Each row comes from the steps of one walk. Every step used is in the known rows, and no mark comes twice. Write the walk behind each row, first mark first.
Known rows
k > x: [  2  30 -28 -14  -3  16   2  -9  -4  18 -14 -15 -52 -29  21  14  21  -1
  46  11  -7 -10  -7   2  22   3  -4  -8  38  14  -3   1   1  -4  -9  -9
 -12  -6  12 -23   0   6  -2  20  51  -6  18   9]
j > a > r > t > e: [-39  49 -17 -22 -15  31  34  11 -32  52  -8 -36 -58 -17  -8 -15 -10 -17
  60  21  -7 -26 -13 -29  -8 -33 -14   6  -2   5   1   4 -59 -23   8  12
 -33  23  17  26 -44  27  10   3  23 -34  26 -14]
a > r > k: [-15  14 -38  -4 -28  24  22 -18   2  34 -17 -38 -43 -10  19 -32  28  -2
  58  15  -1  -4   2   3  17 -11   7  10  11   7   0  29 -35  24   8  -4
 -18  15   1   5  -4   2  -3   8  47  -8  18   1]
x > z > r: [ -9   9 -37  29 -23  23  16   7 -27   8 -13 -16 -25 -20  32  19  52 -13
  33 -13 -34  23  -2  38  14 -18   4 -15  21   9 -10   9   9   7 -16 -16
 -26  -4  12 -18  -1  10 -16  -3  43  -4  -2  10]
r > k > x > a > e > z: [ 18  19 -46  10  -6  15   1 -12  13  47 -31 -23 -51 -34  -1 -28  32  -2
 102  18  25 -16  -3   7  11  27  17 -10  38  23  -5   5 -27  -3   0  13
 -21  12 -25   1  71   4 -35  33  29  17  34   2]
h > f: [-23  11 -17   2 -18  15  12   0  -5  17  -5  23 -53 -19  38   7  29  40
  42  -4 -33   7   4   8  17  13 -25 -15  13  14 -27  13  21   9 -11 -14
  -5   8  18 -16 -16 -13  18 -15  60 -14   1  25]
z > e: [  7  15 -30  20 -23  18  24  -9 -10  18   1  -1 -43 -20  15   8   3 -10
  40  -4  -3  11 -14  21   1  -1  -6  -2  42   4 -13  23   9 -15  -8 -24
   2  -1  22 -18 -14  -9  11  -6  50  -3  13  14]
j > h > f: [-29 -11  -8  -8 -18  12   9   0  -2  23 -14  29 -55 -28  37   4  45  37
  48  11 -43   0  -4   2   7  14 -27   9   1   7 -57  17  19  -1  -7 -24
  11  11   7 -19 -28  -1  21 -10  64   3  11  34]
z > r > t > e: [-12  37 -20   9 -23   8  24   6 -32  26  -3 -34 -55 -33  30  23  13 -29
  51  22 -18  -5   2  25  -1 -20 -14 -26  25  18   7   1 -26 -13   2  19
 -26  -9  36   2 -22   7   5  -9  12  -6  16  -5]
x > a > r > z: [ 16   9 -30 -17 -30  43  25 -10   1  34 -21 -25 -20  -3  -3  -6  16  21
  61  16  -3 -18  12  -9   4 -21  -3  15   7  26 -12  20 -32  -5 -12   2
 -14  43  -1  19  -9  14 -17   8  44  17  27   7]
e > z > r > k: [-19  13 -47  44 -30   3  -1 -21 -21   3  -7 -34 -50 -20  33 -16  56 -11
  57 -12 -17  24  10  54  30  13  20 -12  38   8   5  18 -11  10  -2   9
 -25  -4  21   1  32   1  -6   0  27   9   7  21]
e > a: [-17  31 -38  16 -17   4  16 -27 -16  10   7  24 -43 -31  14   7  23  25
  28  -1 -38  -4 -15  15  17   4   4 -22  40  11 -16  16  13  -7  -9 -24
 -10  -4  30  -3  -5   0  21  -9  55  14  12 -22]
x > a > r: [ -7  22 -37 -21 -16  30  29  -9  -3  31  -2 -13 -32  -8   4  -8  11  15
  55  15  -8 -18   0 -11  -1 -11 -10  14  11  17 -20  21 -27   8  -3  -3
 -14  35  -2  -4  -2   6   3  11  43  16  32 -11]
h > j > a > e > z: [-74  33 -34  16  23  36  35  -9  -7  18  -3  -5 -29 -44 -12 -12  22  34
  43 -10 -26  -4 -25  13  23  14  -8  -3   7  -1 -49  24  -3   3 -13  -8
 -16   5 -12  12  13 -13  -8 -10  55  -5  18 -20]
z > e > a > r: [  2  27 -53  12 -41  12  45 -25 -17  27  19   8 -41 -30  12   1  -1  -2
  31  -7  -6   2 -13   7  13 -23  -1  -1  48   5 -10  44  -6 -19   9 -18
 -11   3  26  -3  -2   8  31   1  44   8  20 -20]
e > a > r: [-26  33 -49  -4 -22  14  30 -27 -12  20  11   9 -37 -28  13  -7  19  19
  32   1 -28 -11 -10  -1  20 -15   4  -7  27  10 -11  32 -11   2   6 -13
 -19   7  21   3  -6   8  29   2  55  12  20 -32]
k > r > z: [  1  17 -31  18 -22  40   2 -10  -4  31 -36 -16 -42 -22   5   0  27   7
  43  -2 -10  10  10  18  29   5  15   3  34  10  -3  18 -17 -29 -22 -12
 -10   0  16  20 -17   6 -37  -1  52 -12  -9  23]
a > e > z > r > k > x: [ -1  15 -54  30  -7   5   7 -13  -2  27 -17 -42 -47 -46  25  -4  47 -23
  80   4   9  19   6  39  31   9  18 -24  51  13   4  16 -22   3  15  26
 -34 -20  -9  -6  69   6 -27  26  28   5  11   6]
z > r > k > x > a > e: [ 33  10 -44   4  -2   3  21  -5  -6  45 -28 -46 -36 -43  10  22  24 -22
  82  42  15   4  25  19  -3  -6   0 -16  52  16  -9   5 -21   0  11  22
 -17   8 -24 -11  65  12 -58  32  18  17  24 -12]
e > a > r > z: [ -3  19 -41   2 -40  28  28 -27  -6  25  -3  -2 -26 -23  10  -6  24  26
  38   1 -25 -11   3   2  23 -26   8  -6  23  23  -4  33 -14 -13  -2  -7
 -20  16  25  25 -13  16   6   0  52  12  13 -13]
f > h > j > a: [-74  26 -23 -19  -2  31  24  -8 -37   9  -2  -6 -24 -11  -4   0   7  39
  10  24 -45   6  -4   8  11   4 -29   8  13 -18 -60  16   5   1 -47 -23
  -4  28  11  22 -40 -16 -11 -10  60  -6  13  -8]
k > r > t > x > z > e: [ 30  31 -28  39 -37  10   9  23 -27  31 -25 -25 -59 -27  23   1  26 -55
  49  -8  12   4 -16  12  15 -14  20   2  43   3  21   2 -25 -59   3 -28
 -20 -18  18   6  13  31 -35  19  12 -33 -12  30]
x > a > r > t > e: [ -1  42 -21 -30 -31  29  33   4 -15  56 -12 -31 -52 -13   4 -12  -4 -10
  73  36   7 -43  -6 -24 -17 -22 -17   4   2  27   1   7 -59 -14   4  17
 -26  31  14  16 -21  16   8   7  13   5  45 -19]
f > h: [-39  15 -25 -10 -20  22   6 -14 -21   8  -5  13 -22  -6  12   0  22  18
  33  23 -26  11  -6  14  13  15  -5  -9  26  -1 -29  15  -5   7 -32 -20
  -5  13  20   5 -31 -18   9  -3  61   7   9   8]
t > e > a > r: [-31  40 -44  -1 -33  22  28 -18 -14  33   9   6 -51 -19  16 -16   5  14
  39  11 -29 -21 -21   2  18 -19   0 -26  15  17  -6  46 -29 -11  15   0
 -27   6  29  11 -19   8  41  -4  42  16  43 -42]
x > a > e > z: [-16  20 -39  16   1  29  16 -11   7  26 -11  12 -27 -31  -7 -14  27  19
  81  -2  -2 -13 -18   9   6  23   9 -14  21  23 -29  15 -16   4  -7   0
 -14  14 -14  -1  36  -9  -3   3  44  27  28 -10]
x > k > r: [ -6  18 -36  27 -19  19  22  -6 -10  22 -22 -11 -58 -12   2 -13  19  -7
  63  12  -8  18  -1  11  32   7  15  -2  50  -6 -21  19 -22  -6  -3 -18
 -11 -12   4   3   0   8 -46  -2  49 -23  -2   1]
j > a: [-38  25 -21   6   8  20  14   0 -27  16  -7  -5 -42 -18  -6   3  10  13
  38  -3 -30   6 -10   3   3  -5  -4   0  18  -5 -21  -1   1 -11 -17 -19
 -10  19   8  -1 -26   7  -2  -3  52 -20   8   3]
e > a > r > k > x > z: [ 14  24 -53   5 -47  16  11 -14  -5  49 -28 -27 -53 -27  25 -30  47  -9
  56   9  -1 -16  -3  -5  28 -23  21  -3  32  15   9  18 -22  -5   2 -13
 -40   5   2   3  29  32 -20  32  39  -7  19 -15]
t > r > z > e > a: [ 37  16 -46  42 -41   9  20 -15  -4   7  -6  -4 -19 -25  10  18  18  10
  46  -2 -24   5 -19  45  20  -1   9 -26  64   0  -1  23   6 -61  -3 -22
 -13   4  36  19  -5   8  -4  -7  36  16   7   9]
t > x > k: [  5  12 -17  27 -14  -6  21   2 -15 -12   0  -7 -40   6  14 -11  23  -9
  63  19 -26  -1 -16  13  31  -2  15 -25  31   8  -5  14 -17  -3  24 -16
  -6  -9   7   0  13  13 -18   4  46  -1  21   2]
x > k > r > z > e > a: [ 46   5 -48  61 -61  11  33 -20 -20  34 -20   0 -53 -21  -6  -5   5 -10
  58   5   7  26   9  24  25  -7  26  -7  82  -2 -14  33  -7 -59  -6 -24
  -8 -11  29  32  12  19 -56  -7  37 -10  -7   5]
r > a > e: [-13  14 -36  -3  18  27  16  -3  14  38 -15   3 -27 -51  -6   4  26  20
  66  27  -6  -7 -11 -13  -3   4   5 -15  30  -2 -30   8  -9  -5   8  -5
  -3   1  -7  -8  16  -1 -17  11  54 -15  10 -32]
a > e: [-26  15 -28   4  12  29  29  -9  10  28 -13   7 -21 -38   4   8  17   9
  57   8 -13  -2 -20   7   8   2   1 -21  19  13 -24  21  -9  12   3 -11
  -8  -6 -10  -9   0 -16   0  -6  63   1  11 -14]
z > r > t: [ -5  29 -26   5 -12   2  27  -6 -29  14   1 -32 -40 -36  26  36  27 -23
  42  11 -17  10  13  20   2 -17 -11  -9  42  11   1  -8  -8  -1  -3   7
 -18 -10  27  -5  -9   9  -6  -4  25 -11  -5   5]
r > a > e > z: [-27  19 -46  15  11  29   1  -8  15  27 -10   8 -36 -49  -3 -17  42  22
  74   0  -5  -6 -19  -1  15  22  19 -16  30   2 -25  12 -13  -8   6   2
 -13  -1  -1  -1  37   0  -4  13  48  -8  12 -21]
f > h > j > a > e > z: [-92  27 -34   1  10  37  28 -10 -19  16  -2   5 -13 -33 -14 -19  21  42
  38  10 -30   9 -20  13  21  23 -12  -2   8  -9 -66  28 -13   2 -34  -7
 -16  16  -9  31  -1 -24  -9  -6  60   3  15 -16]

Which walk is each row?
[ -5  20 -46  34   8   0  16   3 -20  -9   8  -8 -20 -30  15  12  38  -4
  67  -3 -18   3  -9  38  18   9  17 -33  31  24  -5  20 -18 -12  25  16
 -21   1 -13  -2  69  11 -10  20  17  42  28  -8]
t > x > a > e > z > r
[-55  21 -26 -21 -17  28  23 -19 -14   5   0  -1 -21 -16  18   2  22  36
  13  29 -36  -1  -6  19  19  14 -27   0  16  -3 -57  28   5  18 -41 -23
   0  11  16  10 -31 -32   2 -14  65  13  18  -7]
f > h > j
[ -1  13 -30  36 -17   3   7  19 -33 -16  -5 -21 -25 -14  42  16  58 -24
  29 -13 -41  13 -12  40  27 -18  15 -28  18  15   7  10   1  -8   8 -15
 -26 -10   9 -13  20  23 -12  11  32   5   5  11]
t > x > z > r
[ 66  10 -40 -19 -43  35  28  -3  -1  48 -20 -39 -38 -15   1  12  -6 -11
  69  18  35 -16  15 -14  -2 -29 -10  24  41  23   0  20 -24 -41  -6   5
 -14  33   2   1  12  24 -29  31  31   9  34  22]
k > x > a > r > z > e
[ 10  27 -44  32 -33   1  26 -25 -20  17  13  21 -47 -34  12  13   3   4
  28  -8 -15   7 -14  22   6  -4   3 -16  58   3 -14  26  24 -31  -4 -29
  -1  -6  36  -9  -1  -3  21  -8  48  11  14 -12]
z > e > a
[  8  23 -27  45 -29 -21  22   6 -36 -20  10 -34 -50 -14  29  -4  45 -38
  75   2 -17  11   1  31  35  -5  20 -23  51  14  15  -2 -31 -15  29  15
 -29 -24  25  14  41  29 -21   8   8  -3   5  14]
e > z > r > t > x > k
[ 30  15 -37  -7  -2  14  14 -11  13  58 -37 -29 -42 -35  -2  -5  17  -5
  91  43  23 -19   5  -4  -5   6   3 -10  40  19 -12   3 -23   0   4   6
  -9  14 -30  -7  50   6 -49  31  35   9  32 -11]
r > k > x > a > e
[-37  21 -38  24   5  30  15 -12  11  16  -9  13 -29 -37   5 -13  34  14
  65 -15 -12   1 -27  19  24  21  14 -20  20  16 -19  25 -15  11   2  -4
 -19  -9  -4  -2  18 -17  11  -3  58   6  14  -3]
a > e > z
[-25  21 -42  48 -39   9  -3 -14 -25  16 -10 -36 -65 -14  37 -29  43 -17
  63  -1 -19  13   4  57  24  10  16 -32  22  13  11  27 -29  -2   3  20
 -33  -6  27   7  19   1   6  -5  17  14  31  13]
t > e > z > r > k
[-17  33 -26 -25 -17  25  34  -8  -7  35  -5 -27 -40 -28  13  -2  16 -11
  53  15   0 -18  -4 -20   9 -24 -10  15  16  16   3   5 -39   8   4   3
 -22   5  17   8 -24  12   9   4  39 -21   5  -3]
a > r > t
[-78  21 -27 -16  18  37  43  -6 -19  27  -7   2  -4 -31 -18   5   3  34
  28  34 -32   7 -11   4   5   2 -25  -5  10 -15 -71  25  -6   5 -32 -15
  -6  19 -17  24 -21 -24 -23  -9  64  -9  13 -27]
f > h > j > a > e
[  7  21 -29   0 -17  26  -6   8  -5  26 -32 -14 -46 -23  24   3  44  -7
  48  -1  -9  -9 -17   0  19  -8   6  -6  24  18  -7  -3   2  -5 -19 -22
 -27  -4   4 -22   3  15 -18  20  51 -14  11  16]
k > x > z
[ 38  17 -35 -35 -27  37  16  -4   2  40 -28 -35 -33 -13   3   2  14   8
  67  24  13 -25  16 -19  12 -22  -7  18  23  29  -3  11 -31 -21 -10  11
 -19  36  -3   9   7  28 -28  31  41  11  32  12]
k > x > a > r > z
[-11  20 -47   4  27  24  13   6  25  19 -18 -13 -10 -50  -6  11  35  18
  76  31 -19  -9 -26  10  10  17   6 -28  38 -16 -22   6 -23 -20  17  -3
 -13   2 -12  -3  20   4 -22  14  44 -14  10 -28]
t > r > a > e
[-19  21 -52  24  -9  12  -7  -9 -21  -1   4 -18 -47 -42  25   3  54   9
  47  -5 -22  17   8  28  21  12  13 -10  45  -7 -12   7   3 -12   0  10
 -19  -1  28  -8  30  13  -1  13  27  -1   7  -2]
e > z > r > a
[ 32  12 -35  36 -49  15  25 -25 -16  24  -2  12 -33 -25   9  12   8  10
  37  -6 -11   7  -3  26   9 -11   9 -14  56  13  -7  27  19 -44 -15 -22
  -1   3  41  15 -10   3   0 -10  47  12   6   7]
r > z > e > a
[ 15  24 -48  35 -50   8  30   3 -24  13  11   5 -31 -16  27  -9  25 -18
  33 -17 -17  -5 -29   9  21 -31  22 -12  30  12   9  40 -12 -35  24 -32
 -25  -2  17   0  22  31  17  17  34   8  22 -10]
t > x > z > e > a > r
[ 14  18 -41   9 -20  -3   4 -12 -18  19 -18 -53 -56 -31  35  15  36 -25
  53  19  -3  16  24  34  21  -7   4 -11  54   6  12   4  -5   1   6  10
 -20  -8  12 -16  30  13 -30  21  27  -2  10  12]
z > r > k > x
[  8  12 -29  14 -16  27   4  -1  13  -1 -26 -25 -12 -12  12  10  38  19
  59   7 -32   0 -14  36  26   7   7 -20  26   7   1   7 -18 -25 -10 -11
 -18  11  14  16 -22   4 -14  -5  48   3   5  24]
t > r > z
[ 17   2 -31  32 -34  31  20  -7  -6  28 -39 -22 -45  -6  -3 -14  25  -3
  70  12  -4  19  11  14  35   2  21   1  46   4 -16  18 -25 -25 -13 -11
 -12  -5   7  26  -6  15 -70  -6  51 -20  -8  19]
x > k > r > z
[ 31   4 -33  31 -31  23  17   0   6   6 -18 -25 -16 -13   8  14  19  -3
  58   2 -11  10 -17  43  18   0   1 -13  47   0   3  18 -10 -44  -8 -18
  -9   9  21   7 -19   2 -14  -6  41  -2   7  36]
t > r > z > e
[  0   1 -36  42 -37  13   9   1 -22  23 -29 -39 -32 -17  34  -4  63 -23
  49  -1 -20  25   9  41  12 -15  15 -11  23   7  -1   9  -1  13 -13 -10
 -24   0   8  -6  15   9 -35   0  34  -7  -2  15]
x > z > r > k
[ -6  17 -19  25 -16  14  -3  16 -16  -2 -15  -3 -30  -6  29  -7  49  -6
  39  -7 -35  -8 -29  17  25  -8  19 -21   4  19   7   8  -4  -8   1 -30
 -19  -4   4  -7   5  15  -3   9  46  -1  14  13]
t > x > z
[-23  41 -32  19 -27   9  13 -19 -20  23   4  20 -56 -23  17  -5   7  16
  34   9 -37 -18 -22  18  11  -1   3 -41  27  18 -10  26  -3 -19  -1 -12
 -15  -2  37   4 -20  -1  30 -12  43  20  35 -33]
t > e > a
[  4   8 -32   9 -30  43  38  -2 -23  37 -11 -31 -30  -8 -15  -2  -8  -6
  48  -8   4  14   4  -5   0 -38  -2  24  23  -1  -9  28 -24 -36  -6  -7
 -16  35   9  25 -28  23 -13   4  43 -25   7  25]
j > a > r > z > e
[ 18  26 -40   3  -8   3  -8  -5  12  14 -30 -54 -48 -21  24  -6  38  -9
  73  27  -8 -10 -12  30  31  16   8 -19  47  -4  14   0 -27 -14   6  -5
 -23   0   3  -6  18  10 -25  28  32  -7  18  16]
t > r > k > x
[ 18  32 -16  -4  11  -1  29   8  -5  27 -10  -9 -26 -33  -3  13  10 -11
  80  33   0 -35 -16 -12 -13  -6   1 -18  24  28  -3 -11 -32 -19  20   1
  -5   6 -14   8  31  16 -22  20  20  11  22 -14]
r > t > x > a > e
[-57  34 -20  -5  10  27  32  -5 -23  13   0 -19 -41 -24  -3   4  11  32
  18   4 -41  -6  -9   8  12  -5 -25   7   8 -10 -45  13  12   0 -26 -25
  -5  16   7   2 -26  -7 -10 -14  58 -12  17 -11]
h > j > a
[-71  29 -45  25  21  26  45  -5 -27   4   7 -24 -23 -49   1  10  28  18
  32 -13 -35  18  -5  35  21  -1 -11 -12  19  -5 -46  27   1   1  -7   5
 -25  -2  -9   8  29  -6 -18 -11  39   3  12 -19]
h > j > a > e > z > r
[ 50  10 -45  34 -40  10  -3  15   5  30 -41 -53 -42 -19  27  -8  42 -38
  77  11  11   5 -19  34  22   2  15 -12  54  -5  14   5 -16 -36  -3 -20
 -31  -2  -1 -13  24  19 -43  26  26 -21  13  36]
t > r > k > x > z > e
[-11  12 -48  11  15  17  26   1  -6  26  -7 -14 -21 -60   6  31  34   4
  54  25 -14  16   9  12  -1  -7   2 -21  44  -8 -26  11  -3  -6  14  11
 -11  -4  -2 -13  31  10 -26  11  38  -9   3 -31]
z > r > a > e
[ -6  10 -38  27 -21   2  15 -16 -20  13 -11 -41 -44 -22  31   6  38 -15
  47  11 -21  25  20  46  14  -6   6 -13  37   0  -1  13  -6  14  -1   2
 -13   0  15  -8  11   1 -18  -1  34   3   5  10]
z > r > k
[-54  52 -26  -1 -18  33  18   4 -31  41  -4 -30 -66 -17  -4 -37   6 -11
  69  -4  -4 -24 -18 -17   8 -16  -2   6  -3  11   8   8 -63 -25   5  19
 -45  19  22  30 -23  29  23   7  16 -28  26  -3]
j > a > r > t > e > z
[ -1  18 -24  19 -29  16  23  12 -35  20 -20 -31 -33 -32  31  23  51 -30
  45  -1 -18   7   2  19   1 -25   0  -8  28  17   2 -14  -3  -1 -13  -5
 -33  -9  19  -6  -8  18 -24  -1  24 -22 -14  11]
x > z > r > t
[-34  16 -48  33   4  19  23 -13  -8   4   2  -6 -23 -45  19  10  41  -4
  56 -17 -19  23  -8  43  25   7  12 -26  31  14 -16  24  -9   9   8  12
 -27 -16  -2  -7  33  -7   3  -2  41  15   7  -2]
a > e > z > r
[-16  25 -51   5  16  35  10  -1  10  50 -29  -3 -43 -59 -10   1  24   7
  61  22   5   6  -2  -9  11  12  19  -6  44 -14 -30  15 -22 -26   4  -4
  -7  -8 -12  -1  25  10 -44  18  46 -28  -3 -28]
k > r > a > e
[-35  31 -40  36 -25  17   3  -4 -29  -2   4 -16 -56 -18  35  -4  33  -6
  47 -13 -30  10  -9  50  25   6   6 -34  21  15   1  27 -16  -9   1  17
 -32 -12  34  -2   3  -1  26  -8  26  18  29   5]
t > e > z > r
[-83  27 -32 -35 -10  43  42 -10 -32  19   4 -20 -18 -11  -6 -11   4  34
  10  26 -33   1   0  -7  15 -11 -30  25  -2 -17 -55  33 -24   8 -30 -12
 -17  36   0  27 -39  -3  -3  -3  58 -11  20 -15]
f > h > j > a > r
[-52  25 -35 -10  -9  30  43 -14 -13  39 -11 -55 -44 -15   0 -31  14  17
  35  17 -20  -7   7  -1  16 -18 -17  26  -3 -10 -31  31 -28  16  -7  -9
 -14  31  -7  19  -9   5 -22  -1  47 -20  21 -14]
h > j > a > r > k
[ 15  30 -39 -41 -11  25  18  -5  -2  35 -12 -27 -45 -20   7   4   8   4
  61  23  10 -27   2 -23  11 -13 -12  18  27  19  -8  11 -26  -5  -1   4
 -21  25  -8 -14  15  20  -6  36  40  12  40  -7]
k > x > a > r
